Each row was made from one small tree. The marks that hang from a mark follow it in brackets, in alphabetical order. Every link used is in the known rows. Write each row's tree.
Known rows
F[N Z[J W[R]]]: [ 0.72 -2.78  1.78  1.61  1.46  3.34  3.44  1.51 -0.59 -1.34  0.71  0.68
  1.96  0.33 -2.80  0.27  0.20  2.99  1.15]
J[R[F[Z[W]]]]: [-2.13  0.03  1.87 -0.67  2.78  0.13  0.06  0.38  0.01 -0.94 -0.09  1.75
 -1.24 -2.36 -0.79 -1.85 -1.51  0.34  0.32]
R[F]: [-1.01  0.60  0.61  0.74  1.78  0.80  0.58 -0.05  0.08 -0.66 -0.35  0.15
 -2.26 -0.68  1.09 -1.08  0.77 -0.92 -0.01]
R[F[N[W]]]: [-1.55 -0.32  1.23  1.64  1.97  2.57  1.06 -0.01 -1.34 -0.35 -0.85 -0.16
 -0.86 -0.30  0.85 -1.32  1.30 -0.21 -0.06]
N[W[R[F[Z]]]]: [-0.84 -1.18  2.72 -1.36  0.35  3.42 -1.61 -0.42 -1.79 -0.07 -1.53  1.12
 -0.87 -0.32  4.54 -1.02 -0.66  0.17  0.26]
N[W[R[F[Z[J]]]]]: [-0.85 -1.47  2.41 -1.05 -0.06  3.53 -1.15 -1.37 -1.70  0.06 -0.78  0.81
 -0.94  0.12  4.24 -1.00 -0.37  0.43  0.51]
N[W[R]]: [-0.37 -1.10  2.04 -1.44 -0.07  2.69 -2.14 -0.75 -2.06  0.39 -1.48  0.27
  0.13  0.23  3.82 -0.64 -1.18  0.29 -0.25]
X[N R Z]: [-0.42 -1.09 -0.23  2.67  3.60 -1.12 -0.62 -0.66  1.84 -3.19  3.57 -0.64
 -0.47  2.58  1.06  2.29  0.48 -0.20 -0.52]
X[Z[J]]: [-1.26 -1.78  0.31  1.04 -0.88 -0.41  0.15 -1.61  1.89 -1.29  0.55  0.41
 -2.93  1.86 -1.07  1.15  1.99 -0.62 -0.56]
Z[J[N R] W]: [-0.96 -0.52  0.51 -0.01  2.61  0.79  2.55 -1.70  0.27 -0.97  2.12 -1.03
 -0.91 -1.97 -5.06 -1.78 -2.20  2.13  0.62]
W[R]: [ 0.81 -1.07  1.59 -0.52  0.73  0.90 -0.82  0.98 -1.54 -0.43 -0.39 -0.39
 -0.88  0.39  1.66 -0.70 -0.69  0.01 -1.20]
X[Z]: [-1.19 -1.18  0.98  0.34 -0.24 -0.66 -0.98  0.44  1.67 -1.75 -1.00  0.97
 -2.68  0.97 -0.49  1.21  1.26 -1.25 -1.06]
W[R[F[N Z[J]]]]: [-0.07 -2.04  2.38  0.89  1.21  2.43  1.33  0.80 -1.75 -0.75  0.21  0.24
 -1.76  0.10  1.19 -1.30  0.73  0.55 -0.45]
X[N]: [-1.43  0.38 -0.51  1.55  1.54 -0.65  0.58 -0.85  0.84 -0.55  2.23 -0.47
  0.56  1.07  1.11 -0.08 -0.74  1.24  0.54]
R[F[N Z[W]]]: [-0.80 -0.48  1.86  1.43  3.09  2.59  2.47  2.17  0.00 -1.72 -0.86  1.12
 -0.38 -1.23 -0.91 -0.65  0.73  0.65  0.82]
Z[J[N] W[R]]: [ 0.68 -1.17  1.08  0.16  2.39  2.33  2.50 -0.56 -0.32 -1.52  1.39 -1.74
 -1.13 -0.75 -3.04 -1.24 -1.58  1.96  0.09]
R[F[N[W] Z[J]]]: [-1.52 -1.45  1.58  1.56  0.55  3.35  2.30 -0.94 -0.72 -0.24  0.28  1.09
 -1.03 -0.38  0.78 -0.88  1.54  1.08  1.40]
R[F[Z]]: [-1.00 -0.11  1.40  0.05  0.85  1.38  1.02  0.66  0.47 -0.88 -0.21  1.70
 -2.16 -1.28  1.55 -0.75  0.81 -0.26  1.00]
Z[W]: [ 0.49  0.94  0.36  0.04  3.57  1.17  0.26  1.91  1.14 -1.86 -1.17 -0.27
  1.65 -0.40 -1.76  0.33 -1.57  0.43  0.11]
J[N[W[R[F]]] Z]: [ 0.28 -1.23  0.48 -2.06 -0.72  4.27  1.62 -0.81 -3.43  0.92 -0.26 -0.44
 -5.68 -2.60  3.01 -0.61 -0.46  1.37 -0.68]
W[R[F]]: [ 0.08 -0.57  2.02 -0.04  2.00  1.46 -0.39  0.96 -1.45 -0.95 -0.56 -0.31
 -2.36 -0.05  2.29 -1.37 -0.09 -0.80 -1.14]
R[F[N Z[J W]]]: [-0.80 -0.94  1.37  2.09  2.55  2.81  3.22  0.65  0.33 -1.49  0.27  0.72
 -0.45 -0.59 -1.44 -0.74  1.23  1.11  1.22]

Which tree is each row?
[-2.70 -0.92  2.24 -2.23  0.04  0.47 -0.34 -1.99 -2.59  0.78  0.42  0.43
 -2.30 -4.24 -1.30 -3.06 -2.75  1.29  0.11] -> J[N[W] R]
[-0.09 -1.17  2.11  0.95  2.34  1.91  0.49  1.38 -2.24 -0.96 -0.68 -0.62
 -1.82  0.17  1.22 -1.57  0.44 -0.33 -1.40] -> W[R[F[N]]]
[-2.61 -0.98  2.26 -0.06  1.80  0.92  0.35 -0.33 -1.35 -0.15 -0.12  1.55
 -0.90 -2.07 -0.46 -2.09 -0.80  0.66  0.37] -> J[R[F[N[W] Z]]]
[-0.41 -0.28 -0.01 -2.10  2.03  1.63  2.35  0.41 -1.97 -0.06  0.46 -0.20
 -4.32 -3.99 -2.43 -0.98 -2.72  2.01 -0.93] -> J[N R Z[W]]
[-0.23 -2.92  2.86  0.11 -0.58  3.84  0.94  1.20 -2.34  0.04 -0.90  1.66
  1.72 -0.38  1.08 -0.09  0.15  2.07  0.98] -> F[N[W[R]] Z]
[ 0.93 -0.92  2.24 -1.21  1.39  2.11  0.37  2.68  0.54 -1.76 -0.92  1.96
  0.96 -1.06  0.22  0.36 -1.45  1.36  1.05] -> F[Z[W[R]]]
[-0.81 -0.85  2.30 -0.97  0.76  3.08 -1.88 -0.62 -1.95  0.01 -1.59  0.42
 -0.84 -0.08  4.39 -1.14 -0.71 -0.27 -0.25] -> N[W[R[F]]]
[ 0.63 -1.93  1.92 -0.77  0.22  2.40  2.29  0.53  0.31 -1.32  1.14  1.15
 -0.63 -1.67 -1.55 -0.32 -1.12  2.45  1.57] -> F[Z[J[N] W[R]]]
[-2.34 -0.33  1.32  0.76  2.62 -0.25  0.61 -0.28 -1.29 -0.19  0.27  0.38
 -1.31 -1.53 -1.66 -2.16 -0.55  0.09 -0.64] -> J[R[F[N]]]
[ 1.00 -0.76  0.41  0.72  2.85  2.13  1.34 -0.41  0.49 -1.53  0.88 -1.30
  0.56  1.33 -1.71 -0.19 -1.04  1.41  0.05] -> Z[J W[R]]
[-0.60 -0.15 -0.07  0.52  3.17  0.62  1.52 -1.54  1.07 -1.04  1.33 -0.63
  0.90  0.16 -3.72 -0.74 -1.65  1.62  0.56] -> Z[J[R] W]
[-1.73 -2.14  1.03  0.31 -1.46  0.43  0.41 -2.19  1.05 -1.08  0.46  0.40
 -3.91  0.49 -1.14  0.48  1.33 -0.08 -0.31] -> X[Z[J[N[W]]]]
[ 0.48 -1.54  0.29 -2.31 -1.48  3.96  1.40 -0.74 -3.51  1.10 -0.26 -0.56
 -4.89 -2.33  2.68 -0.23 -0.76  1.63 -0.71] -> J[N[W[R]] Z]
[-2.31 -0.69  0.14  2.74  3.07 -0.32  0.92 -1.16  3.65 -3.12  1.85 -0.22
 -1.37  2.79 -1.29  1.41  0.17  0.97  0.08] -> X[N Z[J W]]
[-0.37 -1.93  1.64  1.09  0.69  2.91  0.30  0.23 -2.68  0.35 -1.00 -0.63
  1.43  0.62  0.37 -0.58  0.21  1.15 -0.57] -> F[N[W[R]]]
[-0.75 -0.11  1.08  0.61  2.02  2.06  1.91  0.20  1.21 -1.53  0.21  1.13
 -1.58 -0.82  0.14 -0.69  0.56  0.44  1.49] -> R[F[Z[J W]]]
[-0.63  0.69 -0.51 -0.78  4.05  1.99  1.25  0.60 -0.70 -0.54 -0.66  0.40
 -3.38 -1.52  0.10 -0.38 -1.41  0.59 -1.02] -> J[R[F] Z[W]]
[ 1.21 -1.04  0.70  1.44  3.01  2.38  0.79  0.10 -1.38 -1.31  1.83 -0.09
  1.14 -0.16  1.17  0.48  0.84  0.22  0.76] -> X[R[F[N[W] Z]]]
[-0.06 -2.87  0.84  1.84 -1.27  2.20  3.73 -0.33 -0.57  0.30  1.66  0.82
  1.25  0.30 -2.29  0.35  1.58  2.65  1.69] -> F[N Z[J]]
[ 0.08 -1.67  2.70  0.51  1.69  2.34  0.74  1.79 -1.87 -0.97 -0.59  0.36
 -1.69 -0.37  1.62 -1.32  0.35  0.24 -0.60] -> W[R[F[N Z]]]
[ 0.57  0.07  1.81  0.63  5.13  2.49  0.51  2.82 -0.33 -2.49 -1.64 -0.61
  0.44 -0.31 -0.87 -0.83 -1.29  0.35 -0.83] -> Z[W[R[F[N]]]]
[ 0.38 -0.78  0.87  1.66  4.09  2.89  2.24 -0.06  0.06 -1.83  0.66 -1.52
 -0.02  1.17 -1.90 -0.84 -0.20  1.17 -0.20] -> Z[J W[R[F[N]]]]
[-2.19 -0.57  2.09  0.22  3.24  0.56  1.03  0.78 -0.70 -0.98 -0.10  1.36
 -0.69 -2.11 -1.88 -1.88 -1.03  0.76  0.11] -> J[R[F[N Z[W]]]]
[-2.03 -1.24  0.26  1.22  0.59  0.92  1.59 -3.63 -0.79  0.69  2.05 -0.46
 -1.10  0.32 -1.28 -1.72  0.37  1.02  0.49] -> Z[J[R[F[N[W]]]]]
[-2.28 -0.04  0.73  1.93  3.68 -0.53 -0.35  0.86  3.35 -3.63  0.32  0.45
 -1.00  1.72 -0.40  1.39 -0.49  0.33 -0.40] -> X[N Z[W]]
